Known rows, with every step that occurs:
zuveg/kovak/gavive/tibe: -9	4	-4	10	-18	11	-11	2	1	25	-2	-13	-5	8	22	-8	11	-8	5	11	8	8	-6	7
lebav/tibe: 0	-4	-2	-1	0	-2	4	2	13	6	-14	-7	-6	-7	-2	-3	-9	11	1	2	-3	-13	13	8
zelev/zuveg: 3	-2	1	11	-3	-1	3	-14	-9	2	6	-11	7	-4	-12	-2	0	0	5	-10	3	0	0	-1
zelev/tibe/nuzad: -17	6	-9	6	1	3	8	-18	-1	5	12	-8	-1	0	-23	19	-4	8	-10	-1	-12	-1	12	-2
kazuzof/kovak/gavive/tibe/nuzad: -29	8	-16	0	-9	15	-16	-5	-1	20	3	-7	8	10	3	5	8	9	-7	10	3	28	-23	9
zelev/zuveg/kovak/gavive: -7	-8	1	14	-24	-5	-3	-17	-12	22	12	-30	1	-6	1	-7	5	-8	14	-9	8	13	0	0
kazuzof/zelev/zuveg/kovak/gavive/tibe: -18	2	4	18	-17	8	-8	-2	-10	28	17	-29	-4	8	11	-13	3	-2	7	8	17	5	-10	13
kazuzof/zelev/zuveg/kovak/gavive/tibe/nuzad: -22	15	-6	15	-7	-1	-8	-11	-20	34	25	-28	3	14	2	-6	7	8	1	6	16	6	-12	16
zuveg/kovak/zelev/tibe/kazuzof: -13	7	4	2	-29	-11	10	-7	5	35	27	-15	-9	-9	6	13	-2	0	12	21	0	-19	18	3
kazuzof/kovak/gavive/tibe/zuveg: -21	4	-6	1	-23	12	-18	8	4	30	-3	-1	1	10	9	3	4	2	-5	22	11	13	-25	0
lebav/tibe/gavive: -14	12	-3	-5	1	-3	14	4	12	17	-10	-3	4	-5	-13	-3	-2	7	-1	2	-6	-8	6	13
zelev/tibe/kovak/zuveg: -15	-9	5	5	-10	-8	0	-13	7	28	18	-11	5	-2	-13	21	2	-23	-6	9	-10	1	20	-16
kazuzof/zelev: -11	0	8	-3	3	-3	-1	11	-1	2	10	-3	-8	4	2	-2	-7	5	-3	10	7	-5	-4	6
nuzad/tibe/zuveg/kovak: 1	22	-3	9	-16	-17	-6	8	3	15	14	-1	-7	6	4	2	-6	-7	0	17	21	-25	13	-8
zuveg/kovak/gavive/tibe/kazuzof: -10	19	-3	1	-15	-1	-16	-5	0	36	6	-1	4	14	21	-4	13	-5	6	21	7	3	-3	11
nuzad/lebav: -3	9	5	5	0	-2	-5	9	-7	-2	7	16	-11	1	-3	2	0	4	9	-5	6	-14	2	1
kovak/gavive/tibe/kazuzof: -11	17	2	-8	-1	4	-15	-6	1	26	0	16	11	10	8	2	12	0	0	14	1	5	-8	17
kovak/zelev: 1	-1	7	-7	-11	-2	11	9	-3	15	11	1	-2	-12	7	0	2	2	6	3	8	-5	-3	11
gavive/tibe/zuveg: 4	18	-6	4	-3	6	-6	7	-2	19	-4	11	2	15	3	-1	7	4	-9	17	12	-16	-10	0
zuveg/kovak: 1	1	-5	9	-14	-6	0	1	-1	10	6	-18	-7	3	12	-5	1	-5	7	8	6	-3	5	-7
zelev/tibe: -12	-7	1	8	-8	12	7	-9	10	-1	3	-9	-7	-5	-13	9	-8	-2	-4	1	-11	-1	14	-5
zelev/kovak/gavive: -8	-9	3	-1	-21	14	-9	-10	1	13	-7	-15	0	-7	-6	0	-5	-6	9	-15	-6	25	-4	7
lebav/tibe/zuveg/kovak: 3	7	-7	6	-20	-18	1	4	6	31	-3	-16	-13	3	5	-3	-6	8	2	17	10	-28	14	-4
gavive/tibe/kovak: 1	20	-1	6	4	5	-12	2	4	19	-2	5	6	19	6	0	2	-8	-6	21	8	6	-1	-1

Rows:
1	1	2	3	-24	-8	10	9	-5	25	17	-17	-11	-9	19	-3	4	-1	13	11	13	-7	2	4 -> zuveg/kovak/zelev
-9	22	-4	1	8	-9	-5	-2	-21	3	17	16	-4	7	-14	10	2	12	2	-7	4	-15	-1	6 -> tibe/nuzad/lebav
-9	-3	4	2	-9	10	-6	6	3	4	4	-18	-7	1	-3	-4	-15	3	7	0	2	7	-2	7 -> kazuzof/zelev/kovak
-14	5	1	-14	-19	-8	-3	8	4	26	19	-1	4	-7	10	12	0	9	11	24	7	1	-8	7 -> tibe/kazuzof/kovak/zelev
-13	7	10	-7	-15	-5	11	-8	6	24	21	2	-1	-11	-7	17	-2	4	5	15	-6	-17	14	10 -> kovak/zelev/tibe/kazuzof
-2	8	0	3	0	-4	-12	0	1	32	9	4	14	13	8	4	17	-21	-7	16	3	3	0	-5 -> gavive/tibe/kovak/zuveg
-24	-14	1	-3	-20	8	-15	0	6	11	1	-14	-2	-5	5	5	-2	-1	4	4	0	31	-15	-1 -> kazuzof/kovak/gavive
-11	4	12	-4	-6	-11	-14	-8	-1	27	5	1	3	6	-1	6	-2	-14	-1	4	4	22	-2	1 -> tibe/kovak/gavive
-10	0	-2	-4	-20	-11	3	-4	8	31	13	-19	7	-18	-4	4	-8	20	17	15	4	-11	5	16 -> lebav/tibe/kazuzof/kovak/zelev/zuveg
-11	13	-5	3	-19	8	-4	-1	-1	31	19	-10	16	-1	6	4	6	11	14	22	11	-1	-13	13 -> gavive/tibe/kazuzof/kovak/zelev/zuveg
-6	2	7	1	-1	-22	-9	6	3	32	11	9	-5	-2	-6	9	-2	-10	6	5	1	-23	20	-2 -> nuzad/lebav/tibe/kovak/zuveg
-10	15	3	3	-23	-17	-10	3	2	27	10	-1	-6	2	6	2	-4	-12	1	11	20	-10	7	0 -> nuzad/tibe/zuveg/kovak/gavive
-19	24	-4	1	4	6	-15	-1	-16	18	8	21	-1	13	-5	4	10	8	-1	-5	6	-2	-11	18 -> kovak/gavive/tibe/nuzad/lebav
-8	-3	8	7	2	-4	2	-2	-9	4	18	-16	2	-1	-9	-5	-9	6	3	-2	8	-4	-2	7 -> kazuzof/zelev/zuveg
-23	-5	-6	3	-17	24	-17	7	9	14	-7	-9	2	5	13	-1	5	0	0	12	3	29	-21	4 -> kazuzof/kovak/gavive/tibe
-20	-3	3	8	-35	-5	0	-12	1	36	11	-18	-14	0	-3	10	-4	-9	-1	10	4	-3	9	-9 -> zelev/tibe/zuveg/kovak/gavive
-4	25	1	-8	7	-14	-9	0	9	0	10	21	9	3	-4	8	-7	-2	1	12	4	-16	16	8 -> nuzad/tibe/kazuzof
-11	14	8	-11	8	-15	-7	4	-3	13	17	9	2	9	1	5	-7	9	-1	19	6	-14	-1	11 -> tibe/kazuzof/zelev
-13	7	14	-2	-5	-13	-16	4	3	28	-2	11	-15	0	-7	4	-13	0	6	0	4	-5	13	10 -> nuzad/lebav/tibe/kovak/gavive
3	10	-4	6	-19	-16	-2	1	-6	26	10	-10	-7	11	8	1	2	-1	0	15	15	-17	0	-12 -> tibe/zuveg/kovak
-23	3	14	7	-2	-3	-4	-1	9	17	18	-11	-11	9	-12	13	-20	-6	-9	21	2	1	13	-6 -> kazuzof/zelev/tibe/kovak
-11	-9	8	2	-19	8	18	0	6	12	11	-8	-10	-18	-5	12	-6	1	1	5	-4	-8	12	5 -> kovak/zelev/tibe
-17	20	3	-2	1	-3	7	12	5	13	-1	13	-7	-4	-16	0	-4	10	7	-3	0	-21	7	14 -> nuzad/lebav/tibe/gavive
-10	8	-1	-4	-8	5	-14	3	2	34	15	-5	12	9	3	4	8	-6	6	17	-2	-9	-4	12 -> gavive/tibe/kazuzof/zelev/kovak/zuveg
-19	6	11	4	-16	-21	-10	-13	-14	37	31	-21	2	4	3	-1	-1	0	14	11	12	-1	-1	10 -> tibe/kazuzof/zelev/zuveg/kovak/gavive
